Each row comes from the steps of one walk. Every step used is in the known rows, and no mark comes twice. Write the walk behind each row, first mark first.
Known rows
c > v > r > s > l: 281,-14,-268,229,103,293,399,19,-28,60,71,146,21,-28,43,-15,-118,-176,124,-156,-48,125,-704,130,-76,58,148,86,100,293
r > s: 17,-79,-17,19,68,-80,32,-26,-72,-13,40,-30,-41,-47,83,-57,-32,50,4,-109,93,-24,-259,-12,28,-46,-27,8,183,173
v > k > d: -37,183,19,-18,168,-7,106,149,-5,-155,35,-138,102,62,-108,147,-55,-66,-77,-257,-240,-322,66,57,-25,-83,-30,-88,-157,-81
r > c: 145,-85,-17,44,162,102,-47,-3,-68,-37,92,96,39,-11,-87,-90,-19,12,-48,-56,92,175,-209,-204,-135,-117,-110,-93,-117,-46
s > z > c > v > k > e > q: 245,395,-345,287,-306,274,220,-218,-108,68,-141,126,-12,-250,-48,525,-261,-440,119,108,23,-70,173,408,-69,-226,139,89,-342,340
c > v > k > d: 104,197,-2,116,30,173,233,230,-10,-135,31,-109,112,117,-35,324,-31,-178,7,-351,-230,-214,13,114,96,-73,-12,-43,-272,-46
e > k: -17,-83,-5,33,-25,30,-137,-75,-149,-90,-31,-55,-77,-61,-85,-133,65,-39,52,-74,-21,146,111,96,-112,128,-74,13,85,-100
q > e: -54,114,-82,-83,-81,-74,86,-23,-54,0,81,-33,21,143,-57,17,-31,90,-23,86,43,-59,0,-10,-120,99,-14,111,-121,-100
l > s: 9,-99,16,41,-29,-3,10,83,-2,-47,-96,58,3,22,97,-9,20,9,-165,45,-23,204,5,122,-67,74,36,-134,-32,130
s > r > c > v > k > e: 279,261,-154,13,48,148,285,84,-235,-89,60,71,30,-3,-189,138,-175,-158,58,-75,15,135,-487,98,-41,-139,137,29,-598,-16
d > k: 2,20,-13,31,12,-83,122,-50,62,-79,-9,100,131,8,-81,6,55,39,-27,-63,45,132,52,-85,164,-42,-23,20,-268,-29
l > s > z > r > c: 235,-133,-62,121,122,120,-147,120,-84,-21,84,290,128,-66,-194,-31,-216,44,-236,-31,215,417,-157,104,-422,-88,117,-218,-126,198
d > k > v: 18,-15,108,24,84,-30,224,-20,87,-183,58,148,299,54,-138,-77,120,-27,21,-11,-96,-246,92,-219,109,-82,128,116,-448,123
q > e > k > v > c: 104,-37,84,27,29,37,20,-32,-141,-223,135,42,-42,31,-205,-291,136,-180,80,97,-98,-66,81,-59,-373,140,147,356,-13,113
l > r > x: 194,-28,42,174,13,-43,-92,17,-97,-11,-66,44,21,-8,-119,-141,80,67,98,-34,173,193,-90,59,-292,112,52,-31,155,152
r > x: 116,19,-9,103,91,30,-17,-57,35,62,63,28,100,-78,-125,-58,9,56,227,-64,67,40,-43,138,-157,11,-52,1,94,112
l > s > z > c > v: 182,37,30,195,-215,293,50,91,-73,93,-142,173,20,-71,149,108,-102,-227,-62,59,87,553,28,248,-40,-131,155,-188,-70,496
l > s > r: 72,-133,59,-136,81,-29,42,237,-250,-57,-64,-97,-10,21,22,-100,-40,52,-142,49,49,249,-253,164,-69,142,158,-216,-135,222
r > z > c > v > k: 228,310,41,145,-139,148,96,23,66,-3,1,241,-105,13,-182,94,-172,-214,131,-35,54,190,-118,125,48,-333,59,-64,-63,131
z > c > v > k > d: 247,281,47,148,33,153,125,105,55,-115,-39,-132,7,102,-23,222,-74,-269,68,-167,-216,-4,-75,87,35,-231,77,-100,-113,128
s > r > z > c > v > k: 277,269,75,-3,-30,106,135,169,-200,-24,29,109,-116,30,-259,-22,-252,-170,144,-48,107,236,-373,178,81,-237,157,-134,-163,231
l > r > c > v > k > d: 286,96,-4,238,104,191,88,312,-186,-249,-16,5,73,173,-132,180,39,-152,-187,-325,-39,141,-237,-118,-189,-88,10,-176,-339,-32
l > r: 62,-20,51,82,-83,-88,-62,84,-122,-68,-134,17,-79,67,-9,-57,76,3,-154,63,100,147,-62,-30,-135,111,97,-32,50,8
r > z > c: 137,81,88,35,-46,-50,-89,-43,-73,71,33,170,-58,-23,-121,-313,-136,-56,31,123,195,224,-92,-83,-61,-228,31,-131,187,228
v > c: 143,-47,72,74,45,9,-21,50,80,-37,27,65,-130,-75,-13,-114,41,-142,-6,70,27,195,-86,-27,-86,-49,84,124,146,154
s > l: 29,74,-99,9,96,242,160,-169,-93,-17,82,78,-41,-10,16,-76,-30,-79,48,83,-36,81,-189,21,-8,23,138,-20,54,109
l > s > z > r > c > v: 341,-107,-96,246,-23,297,-51,197,-72,-12,88,312,123,15,-134,160,-179,-41,-169,-144,207,500,-227,181,-287,-72,139,-177,-264,216
d > k > v > r: 178,-55,19,112,130,-43,340,125,206,-98,14,242,435,36,-229,-141,44,-62,8,-33,-205,-312,-111,-188,-122,-5,138,167,-479,143
v > k > e: -26,315,-133,-13,-101,-92,189,-122,92,-38,-41,103,-3,-56,-102,127,-112,-112,-20,92,-113,-178,17,161,-44,-147,62,144,-228,-117
s > l > r > x: 200,55,-52,191,126,207,81,-120,-196,-15,7,106,-33,-26,-96,-208,47,-24,124,51,140,302,-278,79,-298,150,209,-56,222,255

Write each row's walk
266,-123,-117,139,213,91,72,139,72,36,47,191,172,-57,-199,-115,-107,-10,-40,-47,-19,102,-393,-148,-356,-36,-75,-53,-160,-19 : v > r > c
226,61,15,69,-35,-47,69,4,-133,-36,96,228,170,89,-435,-543,-123,-116,86,160,-61,-109,-142,-72,-601,26,105,147,-48,204 : q > e > k > v > r > z > c
324,149,-9,258,-165,308,132,-48,-297,8,-24,266,-173,91,-41,-279,-65,-224,9,161,230,569,-369,12,-111,-93,300,-127,144,398 : s > l > r > z > c > v
-7,-84,16,35,92,28,-88,65,-272,-162,24,-239,74,34,-46,-188,84,-57,-36,-263,-142,-49,170,79,-142,166,-104,-101,47,-50 : e > k > d
307,17,107,111,66,4,129,121,67,60,70,330,249,-8,-278,-439,-158,-151,57,160,-74,-212,-247,-175,-364,-199,211,26,-18,366 : k > v > r > z > c
80,37,92,69,-81,123,-68,11,-58,66,-124,144,18,-115,101,-64,-132,-120,-142,155,89,449,88,135,-145,-134,120,-243,48,474 : l > s > z > c
426,-57,-140,196,38,154,-67,57,50,-36,135,127,16,101,-205,101,-86,-14,22,-112,153,240,-390,-20,-179,-98,85,-15,-179,-79 : z > r > c > v
295,29,109,135,73,-92,263,81,120,-28,42,405,384,10,-358,-431,-89,-123,16,90,-27,-85,-192,-246,-188,-230,156,46,-315,363 : d > k > v > r > z > c
271,-19,-118,166,137,-2,77,94,160,135,18,129,233,-92,-223,-98,-82,5,221,-81,-54,-55,-247,161,-393,86,-37,44,64,100 : v > r > x
299,-163,-7,121,274,150,150,164,59,-61,109,250,348,-14,-258,-225,-32,-69,-16,-26,-157,-252,-359,-297,-423,-50,64,59,-318,146 : k > v > r > c
199,-47,-76,139,187,267,61,-53,-286,-120,26,171,-82,24,-85,-229,29,-51,-156,100,156,432,-429,-233,-302,12,148,-149,-3,110 : s > l > r > c
173,261,20,180,-53,208,101,-23,2,32,-31,156,-99,-151,11,283,-238,-253,124,-167,81,252,-220,184,72,-355,80,-19,53,381 : r > s > z > c > v > k
412,241,-480,338,-111,281,116,-92,-127,-20,71,277,98,-181,-342,561,-341,-256,24,-82,139,-97,-52,341,-318,-181,123,102,-522,63 : s > z > r > c > v > k > e > q
179,-150,16,87,202,-70,235,164,61,-41,65,108,250,-27,-71,-195,-53,-52,21,-109,-145,-439,-432,-114,-255,-19,142,163,-8,330 : k > v > r > s
217,-21,-93,103,146,130,-150,33,-57,26,188,231,131,-93,-268,-27,-245,37,-81,-94,233,202,-173,-24,-332,-158,59,-94,-105,45 : s > z > r > c
201,451,-85,139,-270,9,220,-103,17,37,-24,283,-58,16,-162,9,-216,-278,100,105,59,136,-122,202,5,-344,127,70,-205,130 : r > z > c > v > k > e
271,172,-102,241,97,460,223,-2,-171,-200,8,259,-128,57,-162,161,-21,-223,-56,-74,41,407,-480,-42,-175,-63,175,-89,-267,2 : s > l > r > c > v > k
314,83,-86,230,20,306,18,207,53,-92,57,368,67,-44,-250,387,-262,-111,-142,-182,94,416,-219,274,-296,-176,141,-168,-371,83 : l > s > z > r > c > v > k
265,40,60,272,-156,134,2,59,-244,41,-141,93,-113,-57,133,10,-79,-193,-48,-31,294,502,-287,73,-45,-132,182,-58,197,554 : l > r > s > z > c > v
183,-109,25,110,81,31,-103,72,-184,-108,-46,99,-24,43,-102,-142,47,28,-201,7,212,331,-258,-232,-286,-3,-4,-123,-86,16 : l > r > c
432,56,-190,257,98,274,313,-109,46,101,-1,121,-71,-54,51,-116,-141,-271,177,48,-32,311,-782,86,-132,-103,225,35,230,470 : z > c > v > r > s > l
290,156,-88,258,221,440,261,164,-310,-261,76,59,27,147,-123,91,12,-217,-135,-267,-74,217,-432,-85,-189,-35,156,-190,-304,79 : s > l > r > c > v > k > d
105,74,-362,133,-172,-38,123,-225,-174,28,-82,-55,29,-135,4,191,-46,-157,-14,159,30,-294,154,200,-105,62,32,129,-206,87 : k > e > q
288,-95,-32,248,-36,195,4,150,-197,-106,-67,142,-34,106,-47,31,87,-78,-110,-91,186,415,-303,-135,-165,12,26,-78,-204,54 : l > r > c > v
311,-17,-87,268,74,452,179,3,-298,-112,31,173,-78,102,-41,-40,56,-165,-63,-31,160,523,-477,-122,-166,63,195,-95,-157,147 : s > l > r > c > v
